Each row was made from one small tree. Brackets hold a mark, then the marks that hang from it, in alphabetical order. Every link used is in the known rows. Write each row's tree.
Known rows
{gabuk {muzol devi dusik} {vibaz {lasa vaped}}}: [-.16,-.03,-.30,.57,-.52,.21,-.03,-.01,-.25,-.45,-.25,.05,.50,-.30,-.35,-.15,.20,-.56,.06,-.04,-.18,-.55]
{mipop {muzol {devi tekor} {dusik modut}} vaped}: [-.13,-.35,-.28,.34,-.34,.15,-.13,-.17,-.28,-.52,-.14,.02,.17,-.31,.11,-.07,.14,-.55,-.19,.38,.39,-.33]
{muzol {devi tekor {vibaz {lasa {vaped mipop}}}}}: [.01,-.09,-.31,.44,-.27,.32,-.11,-.31,-.11,-.63,.17,-.16,.47,-.09,-.23,-.16,.31,-.04,-.15,.30,.17,-.48]
{vibaz {lasa {muzol devi dusik} vaped}}: [-.15,-.29,-.22,.39,-.38,.43,-.20,-.12,-.22,-.31,-.01,.19,.22,-.20,-.10,-.23,.27,-.24,-.13,.17,-.03,-.42]
{lasa {muzol devi} vaped}: [-.05,-.19,-.06,.30,-.39,.31,-.21,-.19,-.16,-.20,.15,.14,.23,-.19,.01,-.20,.26,-.41,-.08,.24,-.10,-.39]
{volam {devi tekor {vibaz gabuk lasa}}}: [-.01,.20,-.38,.25,-.13,.29,-.29,-.26,-.17,-.60,.28,-.26,.41,-.15,-.46,-.03,.13,.06,.03,.40,-.01,-.16]
{vibaz {gabuk {muzol {devi tekor}}} lasa}: [-.24,.03,-.38,.34,-.39,.25,-.26,-.14,-.21,-.56,-.07,-.21,.59,-.22,-.43,-.10,.13,-.24,-.07,.37,-.07,-.55]
{vibaz gabuk {lasa {muzol devi dusik} {vaped mipop}}}: [-.10,-.15,-.32,.55,-.33,.48,-.25,-.10,-.21,-.26,-.04,.18,.49,-.15,-.19,-.33,.28,-.02,-.26,.39,-.06,-.54]
{gabuk {muzol devi {dusik {modut duva}}} vibaz}: [-.13,.07,-.31,.46,-.48,.20,.16,.03,-.27,-.46,-.26,-.16,.44,-.28,-.30,-.12,.05,-.61,.09,.06,-.13,-.29]
{gabuk {vibaz {lasa muzol {vaped mipop}}}}: [.04,-.02,-.14,.39,-.34,.24,.00,-.12,-.26,-.24,.12,.10,.37,-.12,-.31,-.04,.29,-.24,-.18,.02,-.30,-.29]
{vibaz {lasa muzol vaped}}: [-.08,-.21,-.08,.25,-.30,.35,-.24,-.19,-.22,-.17,.16,.16,.19,-.18,-.10,-.06,.23,-.28,-.16,.10,-.17,-.25]
{mipop {muzol devi {dusik {modut duva}}} vaped}: [-.14,-.39,-.18,.30,-.32,.18,-.04,-.06,-.34,-.37,-.18,.00,.13,-.33,.16,-.10,.14,-.64,-.13,.37,.11,-.25]
{lasa {muzol {devi tekor} {dusik {modut duva}}} vaped}: [-.08,-.12,-.18,.46,-.32,.41,-.19,-.18,-.16,-.31,.03,.12,.20,-.16,.09,-.23,.18,-.43,-.22,.24,.36,-.36]
{lasa {muzol {devi tekor}} {vaped mipop}}: [.07,-.20,-.17,.43,-.33,.36,-.17,-.33,-.11,-.22,.19,.11,.32,-.07,-.02,-.18,.31,-.20,-.32,.33,.20,-.58]
{tekor devi}: [-.05,-.44,-.17,.00,-.29,.28,.00,-.30,-.21,-.32,.27,-.15,.20,-.20,-.34,.02,.09,.12,.05,.40,-.22,.06]
{devi vibaz}: [.11,.05,-.16,.24,-.16,.29,.03,-.23,-.16,-.38,.31,-.07,.39,-.19,-.25,-.11,.04,-.26,.06,.16,-.19,-.01]
{lasa {muzol {devi vibaz} dusik} vaped}: [.02,-.08,-.17,.56,-.29,.42,-.16,-.16,-.11,-.29,.12,.29,.35,-.24,.01,-.32,.19,-.47,.01,.14,.01,-.38]
{devi tekor {vibaz gabuk {lasa {vaped {mipop {muzol dusik}}}}}}: [.09,.15,-.32,.66,-.06,.32,-.28,-.29,-.13,-.50,.21,.10,.65,-.16,-.24,-.10,.12,-.24,-.23,.27,.27,-.45]
{muzol {devi vibaz}}: [-.01,-.07,-.24,.25,-.33,.28,.03,-.17,-.16,-.56,.15,-.19,.41,-.19,-.26,-.21,.18,-.18,.10,.31,-.17,-.22]
{volam devi}: [-.01,-.17,-.24,-.04,-.29,.29,-.09,-.21,-.25,-.25,.20,-.18,.08,-.16,-.31,-.07,.11,.05,.02,.39,-.20,.00]
{tekor {devi {vibaz {lasa muzol {vaped mipop}}}}}: [.07,-.31,-.13,.36,-.17,.38,-.12,-.35,-.12,-.32,.32,.02,.35,-.20,-.23,.05,.21,.09,.06,.24,-.31,-.02]
{vaped {mipop muzol}}: [.14,-.34,-.20,.24,-.24,.26,.06,-.26,-.25,-.11,.13,.03,.25,-.14,-.15,-.01,.11,-.15,-.29,.37,-.10,-.27]

Which tree is each row?
[.15,-.37,-.30,.34,-.24,.34,.10,-.22,-.26,-.12,.05,.15,.26,-.16,-.14,-.11,.07,-.15,-.29,.36,.04,-.31]  {vaped {mipop {muzol dusik}}}
[.08,.21,-.27,.52,-.07,.32,-.26,-.34,-.11,-.50,.32,-.04,.66,-.08,-.30,-.11,.16,-.08,-.24,.27,.18,-.37]  {devi tekor {vibaz gabuk {lasa {vaped mipop}}}}
[.03,-.11,-.19,.22,-.17,.28,-.08,-.28,-.15,-.44,.35,-.15,.49,-.24,-.40,-.03,.05,.07,.18,.41,-.33,.10]  {tekor {devi {vibaz gabuk}}}
[-.05,-.16,-.22,.24,-.18,.31,-.13,-.25,-.17,-.51,.28,-.17,.49,-.24,-.44,.01,.11,.14,.17,.37,-.37,.06]  {tekor {devi {vibaz gabuk lasa}}}
[-.03,-.16,-.21,.43,-.16,.39,-.22,-.24,-.14,-.41,.25,.08,.48,-.27,-.30,-.07,.13,.00,.14,.29,-.26,-.04]  {tekor {devi {vibaz gabuk {lasa {muzol dusik} vaped}}}}
[.13,-.27,-.25,.38,-.27,.26,.06,-.24,-.20,-.31,.09,-.06,.38,-.17,-.16,-.07,.19,-.17,-.15,.38,-.14,-.35]  {vaped {mipop {muzol {devi vibaz}}}}
[-.01,-.30,-.11,.24,-.18,.31,-.13,-.32,-.15,-.41,.31,-.08,.33,-.24,-.27,.04,.18,.05,.14,.22,-.31,.08]  {tekor {devi {vibaz {lasa vaped}}}}
[-.01,.04,-.34,.50,-.25,.42,-.02,-.16,-.14,-.57,.07,-.03,.35,-.18,-.10,-.19,.08,-.35,-.05,.25,.26,-.27]  {lasa {muzol {devi tekor vibaz} {dusik {modut duva}}}}
[.12,-.14,-.42,.56,-.22,.31,-.01,-.22,-.18,-.44,.05,.03,.53,-.15,-.23,-.19,.13,-.14,-.23,.47,.19,-.52]  {vaped {mipop {muzol {devi tekor {vibaz gabuk}} dusik}}}
[.01,.20,-.36,.45,-.12,.37,-.38,-.25,-.14,-.49,.25,.00,.40,-.18,-.32,-.11,.14,-.08,.01,.31,.10,-.26]  {volam {devi tekor {vibaz gabuk {lasa {muzol dusik} vaped}}}}
[.00,-.06,-.19,.30,-.19,.26,-.11,-.28,-.13,-.41,.27,-.15,.54,-.30,-.38,.03,.00,-.12,.25,.34,-.38,.00]  {tekor {devi {vibaz {gabuk muzol}}}}
[-.08,.07,-.24,.34,-.52,.08,.09,-.05,-.23,-.47,-.09,-.18,.51,-.26,-.43,-.04,.13,-.59,.14,.08,-.34,-.43]  {gabuk {muzol devi} vibaz}
[-.02,.11,-.24,.63,-.27,.40,-.29,-.19,-.08,-.43,.07,.17,.44,-.21,.03,-.27,.14,-.37,-.09,.23,.28,-.30]  {lasa {muzol {devi tekor {vibaz gabuk}} {dusik modut}} vaped}
[.01,.22,-.37,.31,-.14,.31,-.32,-.25,-.15,-.58,.29,-.17,.42,-.16,-.42,.00,.13,-.01,.05,.37,-.04,-.21]  {volam {devi tekor {vibaz gabuk {lasa muzol}}}}
[-.18,-.21,-.40,.33,-.40,.42,-.11,-.14,-.22,-.56,-.06,-.01,.23,-.17,-.21,-.13,.19,-.07,-.16,.24,.18,-.30]  {vibaz {lasa {muzol {devi tekor} {dusik modut}}}}
[-.14,-.33,-.24,.35,-.29,.15,-.09,-.15,-.30,-.50,-.13,-.04,.18,-.29,.12,-.06,.14,-.63,-.21,.40,.38,-.36]  {mipop {muzol {devi tekor} {dusik {modut duva}}} vaped}
[-.05,.33,-.37,.57,-.08,.33,-.20,-.21,-.15,-.63,.10,-.17,.65,-.21,-.31,-.04,-.04,-.39,-.07,.19,.22,-.28]  {devi tekor {vibaz {gabuk {muzol {dusik {modut duva}}}} lasa}}
[.03,.15,-.21,.55,-.06,.39,-.21,-.28,-.12,-.51,.24,.05,.39,-.15,-.08,-.04,.11,-.39,-.14,.05,.31,-.21]  {devi tekor {vibaz {lasa {muzol {dusik {modut duva}}} vaped}}}
[-.04,-.28,-.23,.45,-.27,.17,-.06,-.11,-.26,-.48,-.05,.13,.32,-.37,.04,-.15,.15,-.69,.02,.31,.02,-.39]  {mipop {muzol {devi vibaz} dusik} vaped}
[.06,-.35,-.14,.30,-.17,.36,-.08,-.36,-.14,-.34,.31,-.06,.35,-.19,-.27,.03,.21,.18,.04,.26,-.28,.02]  {tekor {devi {vibaz {lasa {vaped mipop}}}}}
[-.09,-.13,-.20,.48,-.22,.18,-.11,-.05,-.29,-.47,-.13,-.01,.36,-.36,.11,-.14,.11,-.67,-.02,.38,.02,-.23]  {mipop {muzol {devi {vibaz gabuk}} {dusik {modut duva}}} vaped}
